Each row was made from one small tree. The marks that hang from a mark follow it in brackets, in alphabetical order. Every link used is in the known rows. Write each row's tree.
Known rows
R(V): [ 0.27 -0.54  0.25  0.32  0.02 -0.71  0.98  1.27 -0.20  0.30  0.65  0.36
  0.13  0.42  0.04  0.06 -0.62 -0.72 -0.29  0.02  0.37]
X(Q(P(E))): [ 0.80  0.59  0.95  2.41  0.24 -0.30  1.09  1.19 -0.40 -0.20 -0.92 -0.18
  0.00 -0.22 -0.94  0.46  0.12  1.15  0.14 -1.07  0.52]
L(E(X(Q)) V): [-0.80  0.13  2.47  0.16 -0.05  0.41 -0.43 -1.50  0.19 -0.02 -2.10 -1.02
 -0.13 -0.67 -3.21  1.91 -0.92 -0.98 -0.28 -1.89  0.69]
X(Q(P(E(L)))): [ 1.54  0.99  0.56  2.66  0.19  0.23  0.92  1.79 -0.58 -0.36 -1.26 -0.78
  0.76 -0.11 -2.29  1.01 -0.11  0.59  0.34 -1.31 -0.17]
E(P X): [-1.06 -0.42  0.39 -0.64  0.19  0.81  0.92  1.49  0.02  0.68 -0.12 -0.50
  0.48 -0.19 -1.37  1.05 -1.77  0.48 -0.09 -1.79 -0.10]
X(Q): [ 0.03  0.38  0.49  0.23  0.09  0.46 -0.07 -1.40  0.17 -0.33 -1.40 -0.06
 -0.63 -0.26  1.18  0.88 -0.26  0.72 -0.12 -0.67  0.64]
Q(P(E) X): [ 1.45  0.14  0.86  2.59 -0.01 -1.96  1.78  5.33 -0.67  0.25  0.54 -0.64
  0.76 -0.20 -1.34 -0.20  0.94 -0.12  0.03 -0.80  0.23]
X(Q(P(E(L(V(R)))))): [ 1.82  1.45  1.33  3.65 -0.51 -0.94  0.48  1.66 -1.04 -0.32 -1.69 -0.72
  0.47  0.28 -4.13  0.78 -0.28  0.98  0.11  0.06  0.69]
P(E(L) Q(X)): [ 1.54  0.68  0.54  1.84 -0.17 -1.08  1.25  2.79 -0.79 -0.15 -0.44 -0.43
  0.66 -0.13 -2.36  0.67  0.31 -1.61 -0.03 -0.33  0.03]
X(Q(P(E(L(V))))): [ 1.58  1.13  1.49  2.78 -0.22 -0.14  0.32  1.25 -0.71 -0.50 -1.17 -0.93
  0.82 -0.22 -3.93  1.24  0.11  0.01 -0.05 -0.65 -0.08]
X(Q(P)): [ 0.42  0.47  0.42  0.54 -0.01  0.08  0.52  1.76 -0.04 -0.38 -0.86 -0.24
 -0.36 -0.49  0.40  0.36  0.23  0.81 -0.24 -1.21  0.55]
P(E X): [ 0.82  0.14  0.71  2.40  0.75 -1.49  1.26 -1.78 -0.30  0.61  0.16  0.37
  0.85  0.03 -1.33  0.62 -0.43  0.67  0.49 -0.31  0.35]
E(L(V(R)) Q(P(X))): [ 1.92  1.56  0.60  1.38 -0.53 -1.83  0.43  4.63 -0.84  0.23 -0.29  0.18
  0.09  0.54 -3.97  1.06 -0.70 -0.52  0.07 -0.49  0.85]
Q(P(E(L)) X): [ 2.22  0.55  0.45  2.82 -0.04 -1.37  1.58  6.02 -0.85  0.12  0.16 -1.25
  1.56 -0.07 -2.61  0.37  0.70 -0.59  0.19 -0.95 -0.50]
Q(P): [ 0.41  0.07  0.00  0.31 -0.13 -0.28  0.58  3.11 -0.20 -0.04  0.55 -0.19
  0.22 -0.21 -0.84 -0.53  0.50  0.11 -0.11 -0.52 -0.15]
L(E): [-0.32 -0.05  1.08  0.30  0.01 -0.26 -0.06 -0.08  0.17  0.21 -0.24 -0.36
  0.06  0.04 -1.97  0.23 -0.02 -1.41  0.08 -1.01 -0.12]
L(E(P) X): [-1.63 -0.53  2.09 -0.28  0.50 -0.42  0.17  1.18  0.42  0.82 -0.46 -0.91
  0.24  0.08 -4.09  0.49 -0.69 -2.10 -0.11 -2.09  0.21]
E(X): [-0.53 -0.33  0.05 -0.42  0.23  0.67  0.18  0.52  0.00  0.26 -0.61 -0.55
  0.38 -0.34 -0.49  0.59 -0.86  0.20  0.09 -0.96 -0.01]
L(E(P Q) V): [-0.78  0.58  2.40 -0.55 -0.54 -0.35 -0.13  2.59  0.01  0.45  0.04  0.18
 -0.89  0.55 -4.38  1.63 -1.13 -2.62 -0.37 -1.87  0.38]
P(X): [ 0.43  0.03  0.21  0.47  0.46 -1.07  0.67 -1.23  0.09  0.42  0.25  0.27
  0.50 -0.24 -0.01  0.51 -0.33  0.41  0.10 -0.41  0.28]

Write each row's tree
[ 0.98  0.99  1.30 -0.08 -0.75 -0.68  0.42  6.10 -0.49  0.28 -0.08 -0.59
 -0.02  0.35 -2.97  2.24 -0.80 -2.24 -0.50 -1.40  0.08]
E(L(V) P Q(X))
[ 0.36  0.67  2.14  2.15  0.43 -0.09 -0.72 -1.35 -0.26 -0.24 -2.46 -1.36
  0.59 -0.05 -4.58  1.56 -0.16 -1.02  0.11 -0.37  0.52]
P(E(L(V X(Q))))
[ 0.41  0.80  1.20 -0.29 -0.20 -0.23 -0.94  5.84 -0.34 -0.17 -0.82 -0.93
 -0.02  0.21 -5.11  0.78  0.23 -2.77 -0.20 -1.12  0.20]
E(L(V X) Q(P))
[-0.12  0.57  2.29  1.37 -0.48 -0.69  0.26  1.98 -0.31  0.12 -2.13 -1.00
 -0.23 -0.39 -4.04  0.94 -0.84 -0.01 -0.24 -1.77  1.32]
L(E(X(Q(P))) V(R))
[ 0.77  0.52  1.49  0.39 -0.34 -1.54  0.97  8.02 -0.22  0.24  0.03 -0.35
 -0.68  0.08 -2.01  0.70  0.51 -2.64 -0.16 -2.58  0.64]
L(E(Q(P X)))
[ 0.54  0.76  2.15  0.54 -0.16 -1.86  0.38  3.45 -0.16  0.41  0.34  0.26
 -0.27 -0.07 -4.38  1.19 -0.11 -2.34 -0.16 -2.00  0.71]
L(E(Q(P(X))) V)
[-0.41  0.68  2.53  0.70 -0.44 -1.81 -0.66  5.49 -0.34  0.37 -1.21 -0.41
 -1.09  0.63 -6.04  0.01 -0.02 -2.71 -0.11 -1.19  1.61]
L(E(Q(P)) V(R) X)
[-1.66  0.12  2.84  0.01 -0.46 -1.73 -0.10  0.86 -0.17  0.53 -0.94 -0.19
 -0.72  0.16 -6.45  0.00 -0.80 -2.72 -0.68 -0.58  1.57]
L(E(P(Q)) V(R) X)
[-0.46 -0.01  1.84 -0.29 -0.42 -1.38  1.49  3.57 -0.07  0.45  0.26 -0.16
 -0.35 -0.39 -2.40  0.67 -0.28 -2.58 -0.72 -1.99  0.50]
L(E(P(Q(X))))
[ 1.20  0.18  0.65  2.66  0.59 -1.84  1.81  1.13 -0.48  0.55  0.71  0.16
  1.14 -0.20 -2.11  0.15  0.03  0.79  0.35 -0.82  0.24]
Q(P(E X))
[ 0.69  0.67  0.99  0.50 -0.19  0.91 -0.01  2.35 -0.35 -0.43 -1.76 -1.53
  0.84 -0.86 -3.23  1.69 -0.58  0.06 -0.30 -1.66 -0.09]
E(L(V) X(Q(P)))
[ 0.23  0.46  0.78 -0.40 -0.30 -0.82  1.16  5.88 -0.15  0.53  0.20  0.19
 -0.87  0.37  0.00  1.48 -0.82 -1.21 -0.32 -1.91  0.68]
E(P Q(X))
[ 1.62  1.26  1.31  2.11  0.17 -1.12  0.23  0.57 -0.65  0.28 -0.40  0.23
  0.56  0.54 -4.42  2.15 -0.92 -1.25  0.43 -0.63  0.23]
P(E(L(V) Q) X)
[ 0.92  1.18  0.42  0.49 -0.78 -0.06 -0.10  6.43 -0.91  0.04 -1.06 -0.65
  0.00  0.43 -4.58  1.13 -1.26 -0.70  0.04 -1.11  0.53]
E(L(V(R)) Q(P) X)
[-0.98 -0.04  0.85 -0.47  0.29  1.16  0.95  0.10  0.21  0.35 -1.53 -0.54
 -0.13 -0.48 -0.21  1.90 -2.01  1.19 -0.23 -2.43  0.55]
E(P X(Q))
[-0.18  0.68  0.98 -0.94 -0.36  1.15 -0.06  3.82 -0.36  0.36 -0.70 -0.60
  0.19  0.29 -4.30  2.56 -2.19 -1.57 -0.17 -2.00 -0.20]
E(L(V) P Q X)
[ 1.60  1.11 -0.14  0.44  0.16 -0.61  0.87  4.72 -0.38  0.17  0.06  0.10
  0.40  0.15 -1.99  1.34 -0.51 -0.98  0.25 -1.90 -0.04]
E(L Q(P(X)))
[ 0.41  0.53  0.74  0.49  0.38  0.40 -0.14  2.85  0.01 -0.32 -2.01 -1.50
  0.44 -0.45 -2.36  0.70  0.20 -0.63 -0.05 -1.67  0.20]
E(L(X(Q(P))))
[ 0.77  0.36  0.15  0.42  0.38 -0.42  1.29  0.42 -0.08  0.68  0.40 -0.33
  1.39 -0.02 -2.13  1.51 -1.41  0.07  0.11 -1.40 -0.54]
E(L P(X))
[ 0.27  0.23  0.56 -0.05 -0.22  0.86 -0.54  0.80 -0.32 -0.02 -0.83 -1.27
  1.19 -0.36 -3.71  1.34 -0.83 -0.89 -0.10 -0.45 -0.63]
E(L(V) X)
[-1.11  0.09  3.11  0.35  0.14 -0.51 -1.13 -1.54  0.43 -0.04 -2.29 -1.13
 -0.48 -0.45 -3.93  1.12  0.09 -2.16 -0.37 -1.24  1.11]
L(E V X(Q))
[ 0.93  1.04  0.84  1.32 -0.58  0.13  0.21  2.95 -0.68 -0.23 -2.20 -1.34
  0.47 -0.33 -3.36  1.25 -1.01  0.93 -0.16 -0.96  0.69]
E(L(V(R)) X(Q(P)))
[ 0.28  0.48  0.86  0.03 -0.48  0.28 -0.01  1.02 -0.31  0.15  0.25 -0.76
  0.96  0.11 -3.74  1.22 -0.84 -0.82 -0.38 -0.31 -0.70]
E(L(V) P)
[ 0.08  0.48  1.69  1.23  0.07 -0.58 -0.57 -0.10 -0.58 -0.23 -1.09 -0.63
  0.57 -0.12 -6.09  0.43  0.15 -2.63 -0.15  0.43  0.28]
P(E(L(V X)) Q)
[ 1.64  1.23  0.77  0.55 -0.23 -1.02  0.29  4.24 -0.51  0.07  0.22 -0.03
  0.44  0.03 -3.79  1.52 -0.33 -1.60 -0.07 -1.19  0.05]
E(L(V) Q(P(X)))
